What can hang from each mark
Q_124: Q_165
Q_152: Q_321
Q_321: Q_152 Q_165 Q_701 Q_768
Q_45: Q_165
Q_165: Q_45 Q_193 Q_586 Q_951
Q_951: Q_165

Known rows, with every way that one mark hangs from another
(Q_165 Q_45): [ 0.38  0.16  4.13  0.48  0.70  0.48 -0.07  1.21 -3.25 -1.18 -0.95 -0.17
  2.67 -5.29  2.26  0.53  0.47  0.50 -1.00]
(Q_321 Q_701): [-0.40 -0.30  2.25  0.61 -0.65  1.92 -0.07 -1.05  1.51  0.28 -0.84  1.53
 -0.49 -1.51  1.28  1.52 -0.79 -2.67 -0.43]
(Q_152 (Q_321 (Q_165 Q_45 Q_951))): [ 0.04 -3.08  2.45  0.58 -0.81 -2.14 -0.11  0.92 -3.33 -0.89  0.20 -2.15
 -0.43  0.36 -1.58  0.10  0.14  1.46 -1.34]
(Q_165 Q_45 Q_586 Q_951): [-0.36 -0.44  1.53 -1.16  1.46  1.94  0.96  1.63 -1.96 -2.77 -0.72  0.41
  0.36 -0.75  1.06 -0.16  3.08  1.94  0.41]
(Q_165 Q_193): [-0.10  1.23  0.58  0.77  0.36  0.24 -0.71 -1.05  0.09  1.69  1.60  0.16
  1.70 -2.89  1.60 -0.24  0.18  0.11 -1.19]
(Q_951 Q_165): [ 0.97  4.09  2.27  0.97 -2.37  1.02 -0.50  0.68 -2.61 -1.18 -0.93 -0.53
  3.23 -5.02  2.35  0.91  0.88 -2.58 -1.27]
(Q_165 Q_586 Q_951): [-0.20 -1.59  0.01 -0.20 -0.49  2.72  0.74 -0.55  0.65 -0.89 -0.57  1.94
  2.17  0.80  0.39  0.79  2.64  1.78  0.47]
(Q_45 (Q_165 Q_193 Q_586 Q_951)): [-0.58  0.61 -2.80 -1.94  1.03  0.07  0.93  1.95 -1.07  0.25  0.93 -0.99
 -1.90 -0.32  0.79 -1.56  3.61  2.22  1.54]
(Q_152 (Q_321 Q_165)): [ 0.24 -1.29  2.41  2.47 -2.66 -0.93 -1.16 -2.07  0.38  2.29  0.37  0.75
  3.37  1.00 -1.36  2.04 -2.90  1.52 -0.64]
(Q_124 (Q_165 Q_45 Q_586)): [ 1.20  3.44  2.81 -1.83  1.29  1.07  0.95  3.03 -1.98 -2.53 -0.44  1.67
  2.56 -2.11  1.73 -0.66  1.66  0.54  0.44]
(Q_152 Q_321): [ 0.32 -0.17  2.70  1.15 -2.10  1.58 -0.67  0.27 -0.31 -0.72  0.61  0.71
  1.90  1.03 -1.07  1.06 -0.74 -2.41 -0.03]
(Q_152 (Q_321 Q_165 Q_701 Q_768)): [-0.12 -1.49 -0.98  1.04 -0.63  1.47 -0.65 -2.47  3.11  1.38 -0.50  0.12
 -3.95  4.66 -3.01  1.44 -4.13 -4.14  0.15]
(Q_45 (Q_165 Q_193 Q_951)): [-0.22 -1.21 -1.11 -0.90  0.24 -1.93  0.70  2.16 -3.76  0.65  0.72 -3.12
 -2.69 -1.63  1.21 -1.79  3.46  1.11 -0.12]
(Q_152 (Q_321 (Q_165 Q_193) Q_701 Q_768)): [-0.90  0.82 -3.01  0.28  0.77 -0.18 -1.00 -2.43  4.27  2.18  1.71 -0.84
 -5.64  4.06 -3.58 -0.22 -3.84 -4.62  0.05]
(Q_45 (Q_165 Q_951)): [ 0.53 -3.02  0.99 -0.11 -1.55 -0.22  1.14  1.88 -5.17 -0.36 -1.64 -2.23
 -0.72 -1.03  1.41 -0.18  3.69  1.62  0.08]
(Q_321 Q_152 (Q_165 Q_586 Q_951)): [-0.44 -4.54 -1.61  0.75 -2.05 -1.46  0.45 -1.35  2.11 -0.42 -2.21  1.27
  2.87  3.46 -0.33  0.87 -0.08  4.62  1.24]
(Q_124 (Q_165 Q_193 Q_586 Q_951)): [ 0.53  1.73 -2.30 -2.36  1.17  0.58  1.26  1.45  0.33 -0.80  1.44  0.52
 -0.31  2.42 -0.19 -2.38  3.80  0.43 -0.05]
(Q_165 Q_45 Q_193 Q_586 Q_951): [-0.94  1.46 -0.77 -2.02  3.39 -0.02  0.67  2.16 -0.54 -1.98  1.83 -0.70
 -1.65 -1.88  0.60 -1.86  2.87  1.31  0.02]
(Q_124 Q_165): [ 1.66  0.61  2.69  0.12 -1.83  0.78  0.45  0.46 -2.48 -0.09 -0.69  0.97
  3.09 -1.15  1.91 -0.21  0.96 -0.30 -0.84]

Rows
[-0.15  0.24  1.01  1.44 -1.81  0.65 -0.89 -2.44  3.03  1.72  1.18  3.32
  3.82  2.47 -1.75  2.20 -2.96  2.21  1.23] : (Q_152 (Q_321 (Q_165 Q_586)))
[-0.22 -0.24 -1.08 -0.27 -0.04  3.65 -0.05 -0.36  2.25 -1.52 -0.63 -0.23
 -5.59  4.99 -2.73  0.44 -2.24 -8.44  1.00] : (Q_152 (Q_321 Q_701 Q_768))
[ 0.01 -4.17 -2.12  1.08 -1.21 -0.70 -0.12 -2.47  3.35  0.45 -3.41  0.18
 -2.67  3.61 -0.97  1.18 -4.20 -1.95  0.76] : (Q_321 Q_152 Q_165 Q_701 Q_768)
[ 0.70  7.09  2.27 -1.14  0.74  1.25  0.08  2.89 -2.13 -3.56 -0.60  0.00
  2.31 -6.70  2.36  0.54  1.33 -1.78 -0.06] : (Q_951 (Q_165 Q_45 Q_586))
[ 0.64 -4.20 -1.63  1.19 -1.46  0.77 -0.16 -2.21 -0.67  0.76 -1.01 -1.75
 -2.15  5.86 -3.12  0.48 -0.57 -0.84 -0.42] : (Q_152 (Q_321 (Q_165 Q_951) Q_768))
[-1.28  0.69 -0.23  0.61 -0.32 -1.88 -1.15 -1.74  3.97  2.72  2.83  0.29
 -2.58  1.41 -2.37  0.46 -3.81 -2.07 -0.91] : (Q_152 (Q_321 (Q_165 Q_193) Q_701))
[-0.87  0.42 -2.02 -0.87  1.30  1.24  0.35 -0.35  1.51  0.02  1.60  1.01
  0.10  0.98 -0.04 -1.02  2.89  1.16  0.15] : (Q_165 Q_193 Q_586 Q_951)
[ 0.94 -0.05 -0.88 -1.36  0.04 -0.80  0.91  1.66 -2.18 -0.06  1.30 -1.60
 -1.25  1.57  0.66 -2.68  3.91 -0.55 -1.59] : (Q_124 (Q_165 Q_193 Q_951))
[ 0.41  7.34  1.53 -0.89  1.29 -1.84 -0.60  3.40 -3.44 -2.39  1.53 -3.08
 -0.07 -8.53  2.71 -1.39  1.50 -3.46 -2.06] : (Q_951 (Q_165 Q_45 Q_193))
[-0.17 -1.27 -0.55 -1.09 -0.57  0.70  1.43  1.61 -2.13 -0.56 -1.12 -0.03
 -0.18 -0.14  0.75  0.00  3.32  2.09  1.92] : (Q_45 (Q_165 Q_586 Q_951))
[-0.26 -1.39  1.45  0.48 -0.08 -2.11 -0.10  0.38  1.24 -1.49 -1.93  1.66
  3.74 -1.95  1.02  1.08 -2.40  4.50  1.45] : (Q_321 Q_152 (Q_165 Q_45 Q_586))
[-0.24 -1.54 -0.66  1.74 -1.58 -4.00 -1.00 -1.68  1.58  2.02 -0.03  0.06
  2.87 -1.01  0.68 -0.07 -2.65  3.14 -0.36] : (Q_321 Q_152 (Q_165 Q_193))
[-0.05  0.89  2.70  0.84  1.13 -0.41 -0.33 -1.32  0.10  1.50 -0.47  2.45
  4.61 -3.31  1.78  1.99 -1.40  4.84  0.22] : (Q_321 (Q_165 Q_45 Q_586))
[ 0.02  0.23 -2.66  1.13 -0.02 -0.43 -1.32 -2.73  1.54  2.70  1.60 -1.08
 -1.43  3.09 -2.93 -0.26 -2.92 -1.25 -0.44] : (Q_152 (Q_321 (Q_165 Q_193) Q_768))
[-1.70  2.87 -1.82 -0.22  1.05 -0.51 -0.90 -1.66  6.86  2.26  3.37  2.47
 -2.21  3.42 -2.64  0.65 -3.64 -1.31  1.15] : (Q_152 (Q_321 (Q_165 Q_193 Q_586) Q_701))
[ 0.80 -3.62  0.34  1.02  0.24 -1.78 -0.11 -0.22 -1.51 -1.30 -3.70 -1.61
  0.20 -0.55  0.34  0.01 -2.93  1.01  0.28] : (Q_321 Q_152 (Q_165 Q_45) Q_768)
[ 0.02 -1.83 -0.58  1.42  0.33  1.44 -0.29 -4.18  2.26  3.20 -2.11  0.88
 -1.90  1.38 -0.16  2.00 -3.47 -1.43 -0.50] : (Q_321 Q_165 Q_701 Q_768)
[-0.56  3.23 -0.91 -0.97  0.87 -0.17  0.20  1.38  0.20  1.30  1.20  0.72
  0.64 -2.76  1.57 -0.85  0.80  1.89  1.92] : (Q_45 (Q_165 Q_193 Q_586))
[ 0.45  2.46 -0.88 -3.43  3.06 -0.45  1.48  3.90 -1.90 -2.77  1.62 -0.95
 -1.71  0.03  0.53 -3.32  4.31  0.42 -0.16] : (Q_124 (Q_165 Q_45 Q_193 Q_586 Q_951))
[-0.02 -4.84 -5.13  0.45 -0.10 -2.58 -0.03 -1.61  0.81  0.43 -1.41 -2.82
 -2.77  4.34 -1.32 -1.74 -0.22  0.81 -0.37] : (Q_321 Q_152 (Q_165 Q_193 Q_951) Q_768)
